Each row was made from one path, in order. Every step used is in the known rows, and no mark comes twice. Write each row's path.
Known rows
pimegov, lami, disid, rasive, dudunon, turag: -91, 13, 564, -314, 92, 681, 229, -3, -78, -204, 248, 576, -122, -120, -415, 62, 74, 366, 298, -337, -225, 589
disid, rasive: -15, 262, 124, -111, -16, 294, -181, 115, 95, 33, 179, 150, -190, 50, -276, 104, 287, 160, 149, -117, -138, 179
dipum, dudunon, lami, pimegov: -84, -547, 206, -180, 381, -51, -128, -77, 17, -17, -3, 74, -101, 252, -267, 110, -235, 196, -322, -26, 64, 248
pimegov, lami, disid: 131, -361, 344, -60, -48, 10, 237, -172, 158, 31, -193, 303, -19, -10, -3, -3, -14, 122, 211, -387, 16, 170
lami, dudunon: -336, 18, 115, -46, 132, 24, -126, 25, -98, -77, 27, 94, 151, -65, 63, 101, -397, 332, 91, 9, -9, -64
rasive, dudunon, turag: -203, 110, 74, -171, 166, 383, 160, 65, -324, -283, 261, 113, 97, -166, -142, -35, -217, 75, -30, 169, -99, 240
dipum, dudunon, lami, disid, rasive, vupe: -3, -119, 470, -434, -57, 218, 68, 21, 67, -88, 223, 522, -344, 51, -379, 53, 193, 86, 46, 4, -379, 489
vupe, rasive, disid, lami: 465, -236, 145, -114, -358, 184, -63, 184, 99, -26, -158, 501, -513, 4, -332, 409, 440, 173, -39, -388, 166, 337
disid, rasive, vupe, lami, dudunon: -209, -91, 156, -168, -109, 152, -55, 34, 169, 29, 256, 485, -247, -141, 121, 30, 170, 45, -67, 133, -152, 25
disid, lami, dudunon, rasive, vupe: -203, -464, 289, -52, -81, 348, -158, -16, -59, -185, 172, 383, -445, -102, 266, 86, 16, -189, 58, 220, -329, 115
vupe, rasive, dudunon: -289, 186, 193, -245, -32, 210, -219, 394, 18, -263, 151, 337, -191, -134, -277, 242, -78, 275, -268, -73, 140, 111
vupe, lami, dudunon, rasive, disid: -155, -506, 396, -33, -276, 142, 34, 198, -17, -353, 94, 235, -204, 41, -44, 364, -210, 422, -64, -117, 106, 559
dipum, dudunon, turag: -329, 151, -3, -131, 229, 87, 115, 94, -469, -167, 131, 170, 268, -64, -190, 90, -60, -33, -65, 129, -86, 333
lami, dudunon, rasive: -563, -121, 343, -18, 37, 267, -191, 173, -118, -297, 146, 81, -34, 25, 25, 221, -357, 262, 115, 97, -105, 283
pimegov, lami, disid, rasive, dudunon, dipum: -132, -65, 673, -266, 218, 622, -209, -24, 166, -436, 203, 445, -80, -123, -289, -157, 145, 803, 266, -462, -247, 331
dipum, dudunon, lami: -124, -212, 219, -183, 211, -221, -71, 226, -147, -65, 25, 203, -15, 263, -255, 2, 56, -110, -345, -70, -52, 272
lami, disid: 82, -92, 201, -69, -153, 78, 191, -156, 45, -49, -148, 76, -19, -83, -83, 126, -308, 323, 273, -165, -41, 191
dipum, dudunon, rasive, vupe, lami: -341, -421, 187, -100, -117, -64, 0, 215, -56, -287, 292, 346, -282, -77, 142, 87, 201, -338, -463, 257, -99, 333
dipum, dudunon, rasive: -471, -71, 265, -109, 131, 87, -239, 308, -237, -319, 208, 109, -78, 58, -185, 251, -91, 102, -170, 39, -108, 422
vupe, lami, disid: 175, -372, 205, 9, -297, -102, 278, -87, 160, -16, -226, 216, -89, -33, 35, 112, -217, 155, -3, -264, 94, 250
lami, disid, rasive, dudunon: -31, 193, 468, -352, -22, 521, -113, 97, 38, -232, 259, 305, -264, -135, -429, 211, -316, 781, 258, -284, -210, 329

Write each row's path
-187, -514, 539, -82, -45, 248, -16, 104, -9, -286, 138, 316, -136, 64, -89, 242, -8, 390, 139, -215, 25, 474	pimegov, lami, dudunon, rasive, disid
125, -226, 268, -174, -222, 198, -192, 216, -7, -84, -156, 582, -360, -59, -255, 508, 40, 498, 43, -373, 157, 258	vupe, rasive, disid, lami, dudunon
214, -430, 122, -65, -405, -74, 419, -238, 234, -13, -72, 316, -222, -221, 248, -52, -58, -116, -14, 50, -41, 101	rasive, vupe, lami, disid
-99, -146, 627, -349, -187, 241, 70, 291, 164, -294, -51, 494, -312, 57, -443, 228, -220, 302, -146, -253, 58, 503	vupe, rasive, dudunon, lami, disid
-480, -443, 397, -71, 35, 211, -2, -4, 57, -212, 270, 396, -165, -92, 318, -51, 134, -239, 19, 216, -198, 117	pimegov, lami, dudunon, rasive, vupe
103, -244, 265, -56, -290, 303, 72, 109, -27, -316, 170, 9, -267, 46, -207, 275, 97, 259, 132, -16, -20, 564	dudunon, rasive, disid
314, -411, 222, -98, -43, 135, -109, -52, -125, -42, -75, 331, -241, -35, -111, 255, -173, 529, 140, -308, 1, 109	rasive, disid, lami, dudunon
52, -98, 477, -288, -169, 320, -14, 157, 158, -173, 164, 449, -337, -96, -331, 204, -210, 616, -16, -397, -54, 388	vupe, lami, disid, rasive, dudunon
12, -75, 606, -345, 60, 440, -61, 73, 167, -125, 218, 512, -278, -93, -393, 92, 0, 589, 170, -513, -145, 321	pimegov, lami, disid, rasive, dudunon
679, -758, 40, -37, -18, 279, -22, -371, 145, 91, -122, 103, -462, 23, -174, 271, -61, 494, 79, -266, 116, 157	rasive, disid, lami, pimegov
-191, -183, 134, -38, -214, 292, 67, -11, 55, -239, 287, 82, -292, -104, 194, -27, 226, -368, 11, 425, -253, 206	dudunon, rasive, vupe
-280, -268, 269, -28, 241, -50, -71, -10, 10, 42, -25, 311, 141, 11, 132, -25, -89, 129, 13, -222, 56, -86	pimegov, lami, dudunon
-479, -384, 357, 56, -100, 65, -85, 240, -4, -249, 37, 213, -111, 89, 153, 223, -254, 90, -142, -36, 40, 357	vupe, lami, dudunon, rasive
151, 38, 103, -155, -361, 135, 37, 216, 104, -132, -38, 277, -216, -58, -352, 387, 246, 321, 0, -175, 241, 363	vupe, rasive, disid
229, -158, 429, -308, -281, 360, 263, -143, 293, 15, 133, 394, -431, 70, -226, -80, 333, -104, 243, 34, -358, 426	dudunon, lami, disid, rasive, vupe
73, 174, 324, -186, -179, 378, 10, -31, 139, -16, 18, 228, -192, -23, -328, 206, -29, 467, 413, -278, -195, 379	lami, disid, rasive
208, -829, 304, -141, 100, 363, -263, -74, -100, -256, 97, 228, -559, 76, -345, 526, -136, 613, -76, -222, 5, 594	dipum, dudunon, rasive, disid, lami, pimegov
-140, -202, 309, -192, -73, 157, -117, 274, -253, -418, 267, 127, -170, 23, -370, 390, -42, 437, -64, -54, -32, 621	dipum, dudunon, rasive, disid
182, -83, 517, -231, -168, 325, 111, 13, 224, 11, -43, 306, -331, 260, -447, 87, 167, 182, 261, -299, -226, 570	dudunon, lami, disid, rasive
115, 104, 229, -271, -283, 419, 152, -203, 199, -34, 189, 326, -327, -214, -123, 58, 147, 194, 393, 51, -327, 222	lami, disid, rasive, vupe
-34, -280, 432, -247, 67, -123, 96, 84, -87, -122, -103, 270, -28, 181, -333, 109, -259, 216, -69, -232, -99, 452	dipum, dudunon, lami, disid
-262, -503, 373, -175, -287, 27, 167, 77, -12, -341, 147, 422, -286, -162, 68, 196, -110, -25, -199, 99, -148, 522	dipum, dudunon, rasive, vupe, lami, disid
506, -589, 108, -123, -184, 357, -120, -117, 245, 30, -188, 375, -593, -3, -341, 518, 159, 472, -11, -326, 284, 307	vupe, rasive, disid, lami, pimegov
-140, -431, 369, -278, 146, 330, -153, 146, 266, -170, 69, 297, -410, 141, -374, 234, -186, 276, -388, -53, 206, 305	vupe, rasive, dudunon, lami, pimegov
203, -328, 408, -113, -145, 26, 293, -91, 136, -23, -208, 156, -123, 202, -170, -22, -126, 19, 128, -166, -90, 383	dudunon, lami, disid
